What can hang from each mark
j76: j362 j538 j751
j702: j300
j751: j300
j362: j76
j108: j102 j300
j886: j538
j538: j76 j292 j886
j102: j108
j300: j108 j362 j702 j751
j292: j538

Known rows, with every way that one mark hangs from another
[j108 j102 [j300 [j362 j76] j751]]: [ 27.4  -0.8 -80.8 -18.2 -19.2  -4.1  12.8 -16.5 -53.8  12.3  -6.0  -8.5
 -29.5  26.9  28.0 -41.2 -46.8  12.0 -35.3  18.6  19.2  13.7  23.7  -9.2
 -40.8]
[j300 j108]: [ 16.1  31.9  -7.3 -32.3  20.2   1.7  19.3 -16.1 -21.7  36.3  24.3  -4.4
  -5.6  17.0  36.7 -22.5 -26.9  23.6 -18.9 -21.6  29.7 -43.7  30.7 -12.3
 -33.3]
[j362 [j76 [j538 j292 j886]]]: [ 36.9  20.0 -26.2 -33.0  50.3  -3.3   3.2  -5.0  -0.9  35.8   4.3  13.9
  -7.1  44.3  66.2 -48.1 -19.6  31.0  10.5 -28.7  10.3 -14.9  21.2 -43.0
   6.2]
[j292 j538]: [ 20.7  39.0 -33.7 -37.9  26.4  14.5  11.6   2.5 -33.4  37.9   5.1   1.2
 -14.5  37.0  41.6 -26.3 -22.6  25.1 -11.0 -23.3  22.4 -27.3  28.9 -19.8
 -16.2]
[j886 [j538 [j76 j362 [j751 j300]] j292]]: [ 36.6  35.0  -8.5 -54.5  11.6 -43.6  31.6   9.4 -24.1  24.3  10.5  11.3
  -2.1   2.4  33.4 -42.0 -31.9  -3.4   5.9 -30.1  -9.4 -56.2 -11.6 -50.9
  -1.1]
[j300 [j108 j102] [j362 j76] j702]: [ 21.5  -5.8 -35.0 -14.4 -17.8 -12.8 -13.2 -17.2 -29.0   3.7  23.2  -5.6
 -14.9  15.6  25.1 -51.7 -34.1  24.1 -20.6  -1.2  14.7  11.3  24.9 -10.5
 -52.0]
[j76 j538 [j751 j300]]: [ -4.1   3.2 -31.8 -29.6   8.0 -11.8  21.3  12.9 -30.7  41.4  -4.7  10.8
  10.5  32.3   3.4 -30.3  -3.7  -0.4  -7.8 -20.2   7.4 -30.6  23.8 -12.2
 -14.4]
[j362 j76]: [ 34.5  40.9 -25.4 -45.6  22.4  -1.1   4.3 -18.4 -26.6  32.9  19.7   8.9
   2.3  44.2  50.2 -33.6 -24.6  41.4 -10.3 -13.0  11.8 -16.3  32.2 -39.5
 -27.3]
[j300 [j108 j102] j702 j751]: [  2.2  12.5 -36.3 -26.1  -8.7  -4.1  15.7 -26.1 -32.7  19.5  19.6  -9.8
 -27.5  15.3  28.9 -31.7 -39.1  -4.8 -24.2   5.6  27.7  -0.8  28.9   7.0
 -53.0]
[j886 [j538 [j76 j362 j751] j292]]: [ 28.2  41.6 -14.7 -64.0  22.6 -31.4  26.3   4.6 -29.5  36.5   6.7   9.9
  -8.2   5.9  36.0 -29.6 -35.4   9.1  10.5 -44.1  -3.9 -47.9  -3.0 -50.5
 -12.9]
[j751 j300]: [ 36.0  36.7 -20.7 -42.0  12.2 -10.2  24.1  -4.9 -27.8  30.6  18.9   2.5
  10.4  24.2  42.3 -39.6 -19.6  14.2 -12.1   0.9  20.0 -45.0  22.6 -23.9
 -13.3]
[j300 [j362 [j76 [j538 j292] j751]]]: [ -0.3  -5.7 -31.8 -27.7  14.5 -12.7   1.3  13.9 -30.8  26.7 -21.0  19.5
  -2.0  35.4  10.4 -37.3  -9.2  21.3  10.6 -42.6  -9.3   0.1  19.2 -34.6
 -31.6]
[j886 [j538 [j76 j362 j751]]]: [ 28.5  33.2 -23.3 -59.1  10.0 -31.0  24.5   2.4 -39.3  41.4  13.1   9.2
   1.2  14.4  24.5 -22.8 -29.0  11.6   4.7 -34.8   1.3 -41.8  11.3 -34.4
 -18.2]
[j292 [j538 [j76 j362] j886]]: [ 64.5  27.9 -34.5 -41.2  44.0  -6.2  19.9  -1.1 -19.2  29.8   3.0   7.6
 -17.9   8.6  63.6 -26.4 -15.0  23.7  11.1 -21.7  17.7 -40.7  13.9 -33.0
   1.0]
[j702 [j300 [j108 j102] [j362 [j76 [j538 j886]]]]]: [ 22.5 -33.3 -38.6  18.1   0.8 -14.1 -12.2 -11.4  -7.3  18.0  14.5  -6.7
 -31.4  31.1  24.8 -56.9 -20.4  12.5  -4.7  10.5  20.5 -17.2  21.9  -2.2
 -23.7]
[j751 [j300 [j362 [j76 [j538 j886]]] j702]]: [ 45.7 -15.8 -28.8 -10.8  -8.9 -23.7  -6.1  15.3 -17.5  14.3   3.9  12.8
  12.9  28.1  43.3 -76.4  -0.3   7.6  14.7  -1.1   4.2   9.2  23.6 -13.6
  -5.1]
[j362 [j76 [j538 j886] [j751 [j300 j108 j702]]]]: [ 15.4 -19.1 -12.9  -3.0   0.5 -14.5   2.3   2.5  -0.7  28.4  15.9   8.7
  -3.6  23.0  23.4 -51.3   4.4  -4.5  -8.0 -17.4  -2.2   4.5  21.8 -11.4
 -16.1]
[j102 j108]: [ 24.0  46.7  -2.4 -59.5  23.5 -15.7  30.0  -4.2 -29.7  29.1  23.1  -7.2
   8.1   7.3  44.9 -17.7 -28.2  33.8 -16.6 -23.8  31.3 -46.9  32.8 -30.3
 -32.5]
[j300 j751]: [ 20.3  37.7 -30.5 -47.6  13.8  -1.1  30.0 -15.6 -42.0  36.9   5.3   4.0
  -5.1  36.8  42.0 -21.0 -26.2   8.7  -3.8  -5.7  21.0 -19.8  36.4 -11.9
 -35.9]
[j300 [j108 j102] [j362 j76] j751]: [ 19.5 -10.7 -39.1 -10.9  -9.2 -14.7   5.6 -29.8 -34.8   0.4  12.3  -0.3
 -23.8  37.6  17.8 -31.0 -42.1  16.6 -24.0   3.2  13.8   9.7  34.9  -1.4
 -51.1]
[j538 j76 j886]: [ 73.2  43.1 -25.7 -52.3  51.5 -10.8  20.4 -15.7 -15.5  36.0  25.0  -5.1
  -2.3  11.5  74.9 -36.1 -11.4  23.6   9.0   1.8  29.8 -27.1  21.0 -32.2
  -9.5]
[j702 [j300 [j108 j102] j362 j751]]: [  5.3  -7.5 -35.0  -1.8 -22.7 -13.6  17.3 -20.1 -38.2  13.6   8.1 -14.8
 -38.6  14.6  11.8 -37.5 -32.5 -11.1 -13.6  23.6  25.5 -28.4  23.8  12.6
 -61.5]
[j751 [j300 [j108 j102] [j362 j76] j702]]: [ 29.1 -12.1 -28.3  -5.7 -28.3 -24.5  -8.4 -12.1 -23.0  -8.5  26.2  -4.6
  -8.6  11.6  22.1 -63.9 -30.3  11.4 -25.2  12.6   9.1   2.7  16.3 -10.1
 -39.0]

Rows
[ 26.6  -4.7 -36.1 -13.6   0.8 -12.6  -5.0 -24.7 -26.8   6.3  22.1  -4.2
 -14.5  28.5  21.6 -36.1 -39.7  34.5 -26.1  -4.3  17.2  -6.5  28.1 -13.3
 -40.8] | [j300 [j108 j102] [j362 j76]]
[-12.1 -33.5 -42.4   2.4 -28.3 -16.1 -12.4  -8.9 -35.4   0.4  -2.3   3.3
 -22.2  34.7   7.1 -51.7 -31.5   5.2 -11.3  -6.6  12.8  29.1  33.1  11.4
 -53.4] | [j300 [j108 j102] [j362 [j76 j538]] j702 j751]
[ 15.7  -7.2 -83.0 -23.7 -30.7  -3.4   0.4   1.1 -53.3  24.2  -3.0 -11.4
 -22.3   0.6  11.1 -47.4 -26.1   6.6 -33.8   7.0   6.6  26.6  11.5 -15.8
 -52.2] | [j108 j102 [j300 [j362 [j76 j751]] j702]]
[  3.6 -34.1 -32.7   8.9 -29.4 -25.6 -17.8   1.7 -21.1  -5.7  11.1   1.3
  -6.3  22.2   6.8 -68.5 -25.9   9.9 -19.3  -0.8  11.4   4.8  18.7  -0.9
 -30.1] | [j751 [j300 [j108 j102] [j362 [j76 j538]] j702]]
[ 23.3   8.3 -32.4 -34.1  47.6  -3.7   9.5  -1.3  -5.8  44.8  -3.6  17.2
  -9.8  42.0  41.7 -33.2  -7.6  17.7   8.5 -36.0  -4.0  -2.9  19.6 -42.1
  -4.5] | [j362 [j76 [j538 j292 j886] j751]]
[ 15.8   1.3 -36.1 -42.3  38.3 -10.4  33.3   9.6 -16.7  52.0 -18.4  22.3
  -5.4  14.3  28.4 -16.6 -12.8   4.2  18.2 -50.0  -0.1 -45.0  12.2 -29.8
  -1.5] | [j76 j362 [j538 j292 j886] j751]
[ 30.5  33.6  -7.4 -54.9  -6.4 -43.9  23.1  16.6 -26.3  21.7  10.6   9.3
  -2.2 -10.8  36.5 -57.3 -26.0 -13.5  10.7 -27.1 -12.5 -38.4 -15.8 -47.3
 -11.5] | [j886 [j538 [j76 j362 [j751 [j300 j702]]] j292]]
[ 12.8   2.1  -5.7  -0.6 -23.7 -13.8   7.1 -16.4 -30.3  11.4   8.2  -1.3
 -27.7  28.0  26.2 -45.8 -17.1   5.4  -1.8   7.6   8.0 -17.6  29.3  -8.4
 -65.2] | [j702 [j300 j108 [j362 j76] j751]]
[ 42.0  52.5  -8.9 -61.9  25.7 -31.5  20.5   0.5 -24.5  28.0  14.8   7.9
  -5.9   8.2  60.1 -43.3 -47.6  21.7  12.7 -36.9  10.5 -59.1  -2.2 -51.7
  -2.6] | [j886 [j538 [j76 j362] j292]]
[ 15.9  -2.8 -33.2 -15.4   4.1 -15.0   8.9 -25.7 -15.3  13.6  28.8  -0.2
 -15.3  29.5   6.3 -27.5 -28.4  11.6 -43.7   1.8   1.2 -12.4  18.5 -22.5
 -31.7] | [j362 [j76 [j751 [j300 [j108 j102]]]]]
[ 11.7 -10.7 -34.0   4.0 -23.9 -15.7   1.9 -28.2 -31.2   4.4  12.4  -7.9
 -40.1  31.1  17.9 -45.0 -33.4   4.3 -16.3  23.4  12.6  -8.6  24.6  -3.2
 -63.2] | [j702 [j300 [j108 j102] [j362 j76] j751]]
[ 37.4  44.5  -6.1 -52.8  22.1 -34.7  23.2   7.0 -19.7  25.9  21.0  -2.1
  -4.3  13.9  42.3 -50.6 -26.9  -4.8  -1.0 -16.9  -0.2 -33.6  -5.8 -46.6
  -1.9] | [j886 [j538 [j76 [j751 j300]] j292]]
[ 31.6   1.6 -26.3 -25.6  36.0 -15.2  14.2   4.3  -0.4  32.0  -1.1  17.9
  -3.3  38.2  39.0 -45.9  -4.0   5.3   3.5 -22.3  -9.6 -11.9  11.2 -41.9
   7.8] | [j362 [j76 [j538 j292 j886] [j751 j300]]]
[ 66.3  22.1 -19.7 -51.0  39.8 -32.6  42.3  -1.2  -8.0  24.7   2.1  13.2
  -4.4 -15.1  50.4 -32.2  -7.1  -2.4  13.7 -14.6  -5.0 -51.9  -8.7 -51.9
  -1.6] | [j538 [j76 j362 [j751 j300]] j292 j886]
[-17.9 -39.5 -45.8  -2.4 -21.9 -14.2 -16.1   1.4 -32.2  15.0  -0.1   2.8
 -15.0  21.9 -14.4 -41.8 -17.5  10.3 -15.5 -21.5   2.7  25.0  25.2   0.9
 -53.6] | [j300 [j108 j102] [j362 [j76 j538 j751]] j702]
[ 28.4  28.1 -31.3 -59.3  22.0 -20.1  29.5  -4.5 -38.3  37.1  -1.4  11.9
   1.0  -1.6  22.3 -11.0 -10.6  19.4   5.3 -26.9   4.4 -43.4  13.2 -38.6
 -38.3] | [j538 [j76 j362 j751]]
[ 58.2  20.9 -34.6 -56.2  37.7 -20.1  35.1  -9.0 -24.2  42.4   5.6   9.9
  -1.1  -2.7  42.3 -13.4  -4.0  12.2  13.4 -19.0   6.1 -38.0  14.1 -35.2
 -19.4] | [j538 [j76 j362 j751] j886]
[ 17.5  11.0 -26.7 -19.9 -10.2 -12.7  10.0 -15.2 -19.6  13.7  33.1 -11.8
 -11.2   2.8  29.1 -50.3 -34.0   0.4 -32.3  12.7  26.3 -25.5  14.4  -5.1
 -29.8] | [j751 [j300 [j108 j102] j702]]
[  9.3   4.8 -11.7 -20.9 -25.9 -11.9  18.3  -3.7 -42.4  15.8   4.4  -2.7
 -10.1   5.2  25.5 -40.0 -19.2  -6.3  -0.5  -9.9  19.5  -0.6  33.4  12.8
 -62.7] | [j300 j108 j362 j702 j751]
[-16.9 -26.1 -19.2  -6.9 -21.2 -12.7 -10.4  12.9 -31.0  22.7  -4.9   9.4
  -2.1  20.0  -6.0 -43.1  -1.3  11.1  -1.5 -37.7  -2.1  15.7  29.3  -4.0
 -55.0] | [j300 j108 [j362 [j76 j538 j751]] j702]
[  7.2  -8.5 -39.1 -17.3 -25.9 -13.9  12.8 -15.1 -43.5   7.6   9.3  -9.5
 -22.2   7.7  16.4 -38.9 -34.7  -7.6 -14.5   6.5  24.1   8.4  29.7  18.1
 -60.6] | [j300 [j108 j102] j362 j702 j751]
[ 42.2  13.0 -20.4 -27.4 -24.7 -23.1  -2.6   5.0 -33.9   6.7  12.6   8.5
  13.8  19.3  38.0 -68.7 -10.9  15.9   0.2   5.3   0.5   2.3  20.4 -26.6
 -33.3] | [j751 [j300 [j362 j76] j702]]
[ 70.9  33.3 -27.8 -54.5  41.2 -19.7  28.6 -13.8 -18.7  34.1  13.7   7.6
   0.8  -0.5  66.2 -27.2 -16.8  25.2  15.7 -12.1  20.7 -49.6  15.3 -36.9
  -8.2] | [j538 [j76 j362] j886]
[-17.4 -11.4  -6.5 -17.1   6.7 -21.8  31.7  12.6 -13.3  27.1 -12.8  19.8
  -5.9   1.1  -2.9 -23.7 -18.0  -4.0  -7.2 -51.1  -2.9 -66.6   2.7 -22.0
 -15.2] | [j76 j362 [j538 j292] [j751 [j300 j108]]]
[  6.2   4.8  -7.3  -5.7 -23.1 -12.3  23.1  -7.8 -37.0  21.8   3.5  -8.3
 -26.4  11.6  20.3 -38.1 -15.6  -9.9   0.8   7.5  21.6 -37.2  27.4   7.9
 -63.5] | [j702 [j300 j108 j362 j751]]
[ 14.4   5.2 -13.1 -20.2  -7.3 -11.1  26.7 -10.4 -40.5  18.4   3.8  -1.3
 -10.0  18.3  21.3 -24.7 -25.2   3.5  -6.6 -13.1  22.3 -17.9  37.2   9.6
 -51.1] | [j300 j108 j362 j751]
